What can hang from each mark
Q: J P
H: P
G: D
T: E W
W: D T
L: J P
J: Q W
P: H L Q
E: T

Every row comes from one small tree of marks. The marks that hang from a mark follow it in brackets, in alphabetical order. Every link used is in the known rows. Which tree was each row made from?
Known rows
P[H L[J]]: .16; -.12; -.05; -.11; .28; -.03; -.02; .02; -.07; .26; -.21; -.13; -.03; .00; -.09; -.11; -.02; .06; .32; .01; .13; .01; -.35; -.01
G[D]: .27; -.10; -.09; -.10; -.09; .07; .04; -.08; -.05; .07; -.12; -.03; .18; -.07; -.15; -.03; .00; .07; -.06; -.07; .09; -.02; .09; -.19
Q[J[W[D T[E]]] P[H L]]: .06; -.06; -.09; .03; .23; -.46; .27; .02; -.02; .18; -.23; .03; -.31; -.02; -.11; -.05; -.02; -.26; .30; .00; .00; .14; .38; .13
H[P[L[J] Q]]: -.01; -.11; -.09; -.07; .13; .17; -.02; .06; -.04; .06; -.26; -.27; -.06; -.06; -.08; -.05; .00; -.03; .39; -.04; .10; -.09; -.09; -.06
L[J[Q] P]: .12; -.19; -.12; -.33; -.08; .12; .08; .00; -.02; -.17; -.06; -.04; -.35; .02; -.13; .17; .17; .13; .15; -.15; .25; -.11; -.09; .00
J[Q[P[H L]] W[T]]: .04; -.04; -.09; -.05; .16; -.08; .15; .10; -.04; -.11; -.06; -.08; -.06; .00; -.15; .11; .01; -.25; .08; -.04; .06; .05; .47; .03
Q[J[W[D]] P]: .13; -.07; -.11; -.22; -.07; -.18; .18; -.05; .05; -.01; -.14; .20; -.20; -.06; -.13; .43; .14; -.08; .21; -.16; .09; .04; .35; .15
J[Q[P[H L]] W[D T[E]]]: .00; -.07; -.10; .06; .06; -.29; .25; .10; -.08; -.15; -.05; -.26; -.15; .00; -.15; -.13; -.08; -.37; -.06; .07; -.01; .05; .61; -.01
Q[J[W[D T[E]]] P]: .11; -.08; -.11; -.07; -.02; -.30; .33; .00; .00; .05; -.19; .12; -.32; -.05; -.13; .15; .06; -.07; .09; -.14; .00; .07; .46; .12
L[P[H Q]]: .06; -.07; -.10; -.17; .08; .00; .03; -.03; .11; -.02; -.25; .09; -.21; .04; -.07; -.06; -.05; -.07; .24; -.04; .21; -.04; -.11; -.17
H[P[L[J[W[D T]]] Q]]: -.05; -.13; -.07; .01; .18; -.09; .18; .07; -.16; .07; -.20; -.23; -.06; -.07; -.16; -.07; -.03; -.12; .25; .01; .17; -.10; .39; .03
P[L Q]: .00; .05; -.09; -.02; .26; -.03; -.12; .04; -.05; .12; -.20; -.06; .19; -.06; -.09; .06; -.07; .00; .34; -.03; .00; -.02; -.13; -.20
T[W[D]]: .12; -.15; -.09; -.06; .02; -.20; .06; -.03; .06; .03; -.10; -.19; .05; -.05; -.13; .17; -.06; .08; -.10; -.16; .10; -.06; .18; -.16
E[T]: .25; -.08; -.08; -.15; .02; .04; .16; -.01; -.06; .03; -.12; .11; .08; .01; -.16; -.07; -.01; .13; -.14; -.12; .07; .08; -.07; -.25
H[P]: .16; -.13; -.11; -.12; -.13; .07; .09; .02; .03; -.06; -.18; -.09; .03; -.06; -.07; .04; -.02; .04; -.10; -.10; .08; -.07; .01; -.09
L[P]: .20; -.11; -.11; -.22; -.11; -.16; .10; -.05; .00; -.04; -.12; .11; -.19; -.01; -.07; .20; .03; .13; .02; -.15; .18; -.04; -.11; -.13
H[P[L Q]]: -.02; -.04; -.10; -.02; .11; .05; -.03; .07; -.02; .01; -.23; -.18; .09; -.07; -.07; -.04; -.07; -.10; .26; -.03; .04; -.06; .01; -.15
Q[P[H L[J[W[T[E]]]]]]: .15; -.15; -.09; .00; .14; -.13; .18; .07; -.05; .17; -.20; -.20; -.36; .00; -.04; -.05; -.03; -.12; .27; -.03; .05; .11; .02; .06
L[P[H Q[J[W[D T[E]]]]]]: -.01; -.09; -.09; -.03; .20; -.28; .25; .01; .04; .02; -.28; .24; -.41; .03; -.16; -.17; -.06; -.18; .30; .01; .17; .01; .21; -.02
L[J]: .21; -.15; -.08; -.24; .01; .14; .04; -.02; -.05; .10; -.17; -.04; -.06; -.04; -.11; .13; .08; .26; .12; -.15; .15; -.06; -.26; .00
T[E W]: .19; -.19; -.13; .06; .00; -.04; -.02; .09; .13; .00; -.14; -.17; -.08; -.05; -.07; .07; -.12; .07; -.06; -.18; -.04; -.02; -.31; -.24

Which tree is each row?
.04; -.03; -.11; -.14; .05; .04; -.01; .04; .06; -.10; -.11; -.24; -.05; .01; -.06; .03; .03; -.20; .12; -.03; .00; .03; .14; -.07 | J[Q[P[H L]]]
.01; .00; -.08; -.06; .29; .01; .09; .05; .01; .09; -.25; .34; .00; -.06; -.21; .18; .03; .05; .36; -.15; .08; -.02; .15; .00 | P[Q[J[W[T]]]]
-.08; -.05; -.09; .13; .23; -.24; .18; .10; -.08; .04; -.26; -.07; -.09; -.08; -.16; -.15; -.08; -.22; .28; .02; -.01; -.03; .33; .00 | H[P[L Q[J[W[D T[E]]]]]]
.04; -.01; -.09; -.10; .21; .12; -.05; .05; .07; .02; -.23; .37; .04; -.07; -.18; .30; .05; .02; .43; -.14; .08; -.03; -.08; -.01 | P[Q[J[W]]]
.14; -.04; -.10; -.11; .07; -.12; .02; -.02; .05; .15; -.21; -.16; -.10; .00; .01; .05; -.03; -.12; .21; -.04; .03; .10; .02; -.07 | Q[P[H L]]
.03; -.11; -.04; -.05; .32; -.15; .15; .07; -.18; .05; -.08; -.17; -.01; .00; -.22; -.13; -.01; -.12; .16; .07; .17; -.03; .27; .08 | P[H L[J[Q W[D T]]]]
.12; -.08; -.07; .03; -.02; -.37; .32; -.04; -.14; .11; -.16; -.18; -.02; -.04; -.14; -.31; -.14; .07; -.35; -.02; -.02; -.01; .30; -.13 | W[D T[E]]
.10; -.07; -.07; -.15; .12; -.25; .32; -.04; .06; .13; -.24; .18; -.28; -.01; -.15; .12; .07; -.14; .16; -.09; .13; .09; .57; .18 | Q[J[W[D T]] P[H]]
.05; -.02; -.13; -.16; -.03; .01; -.01; .03; .00; -.15; -.05; -.23; -.02; -.03; -.07; .21; .08; -.11; .11; -.10; -.02; .01; .18; -.09 | J[Q[P[L]]]
.05; -.16; -.11; -.13; .04; .14; .02; .08; -.07; -.08; -.12; -.32; -.06; -.05; -.11; -.02; .07; -.01; .16; -.05; .09; -.10; -.04; .01 | H[P[L[J[Q]]]]
.07; -.04; -.13; -.11; -.03; .00; -.01; .11; -.03; -.23; .03; -.05; .01; -.05; -.11; .42; .07; -.19; .15; -.10; .03; .00; .26; -.02 | J[Q[P[L]] W]
.03; -.08; -.06; -.03; .37; .12; -.11; .09; -.05; .15; -.22; -.02; .00; -.02; -.13; .01; -.04; -.11; .58; .04; .17; -.02; -.25; -.02 | P[H L[J[W]] Q]
-.07; -.04; -.09; .00; .19; -.13; .04; .06; -.04; -.01; -.23; .02; .02; -.09; -.16; .10; .00; -.20; .41; -.01; .08; -.06; .25; .02 | H[P[L Q[J[W[D]]]]]
.14; -.19; -.12; .07; -.05; -.21; .07; .04; .08; .00; -.11; -.28; -.06; -.05; -.09; -.02; -.14; .01; -.18; -.11; -.01; -.04; -.01; -.22 | T[E W[D]]
-.02; -.06; -.07; -.12; .24; -.25; .24; -.04; .04; .05; -.28; .30; -.33; .03; -.19; -.03; .00; -.13; .33; -.03; .25; -.01; .36; .03 | L[P[H Q[J[W[D T]]]]]
.13; -.17; -.09; -.10; .04; .02; .04; .04; -.08; .09; -.18; -.25; -.07; -.06; -.07; .02; .03; .07; .19; -.06; .11; -.07; -.14; .00 | H[P[L[J]]]
.07; -.05; -.11; -.10; .05; .04; -.01; .11; .03; -.20; -.03; -.06; -.02; -.01; -.11; .24; .03; -.29; .18; -.03; .06; .04; .20; -.01 | J[Q[P[H L]] W]
.08; -.18; -.09; -.25; .11; .15; .04; -.03; .07; .05; -.27; .00; -.41; .05; -.08; -.06; .05; .03; .44; -.06; .30; -.06; -.24; -.04 | L[J P[H Q]]
.08; -.11; -.07; -.13; .27; .10; -.06; .06; -.06; .06; -.14; -.20; -.02; .01; -.13; -.12; .03; -.03; .29; .02; .10; -.02; -.23; .00 | P[H L[J[Q]]]
.11; -.08; -.13; -.19; -.18; .15; .05; .08; .05; -.32; .02; .03; -.03; -.04; -.13; .42; .10; -.14; .00; -.16; .08; -.03; .28; -.01 | J[Q[P] W]
.14; -.21; -.12; -.29; -.09; .11; .08; .06; -.05; -.28; .01; .10; -.32; .00; -.18; .36; .17; .06; .19; -.15; .30; -.11; -.05; .05 | L[J[Q W] P]
.08; -.19; -.10; -.08; .05; -.01; .20; .07; -.07; -.03; -.18; .07; -.46; .00; -.14; .06; .01; .05; .28; -.12; .22; -.06; -.02; -.03 | L[J[W[T[E]]] P[Q]]
.03; -.18; -.10; -.10; .00; -.03; .09; .10; -.14; -.17; -.04; -.27; .00; -.07; -.17; .08; .06; -.13; .11; .00; .15; -.12; .26; .07 | H[P[L[J[Q W[D]]]]]
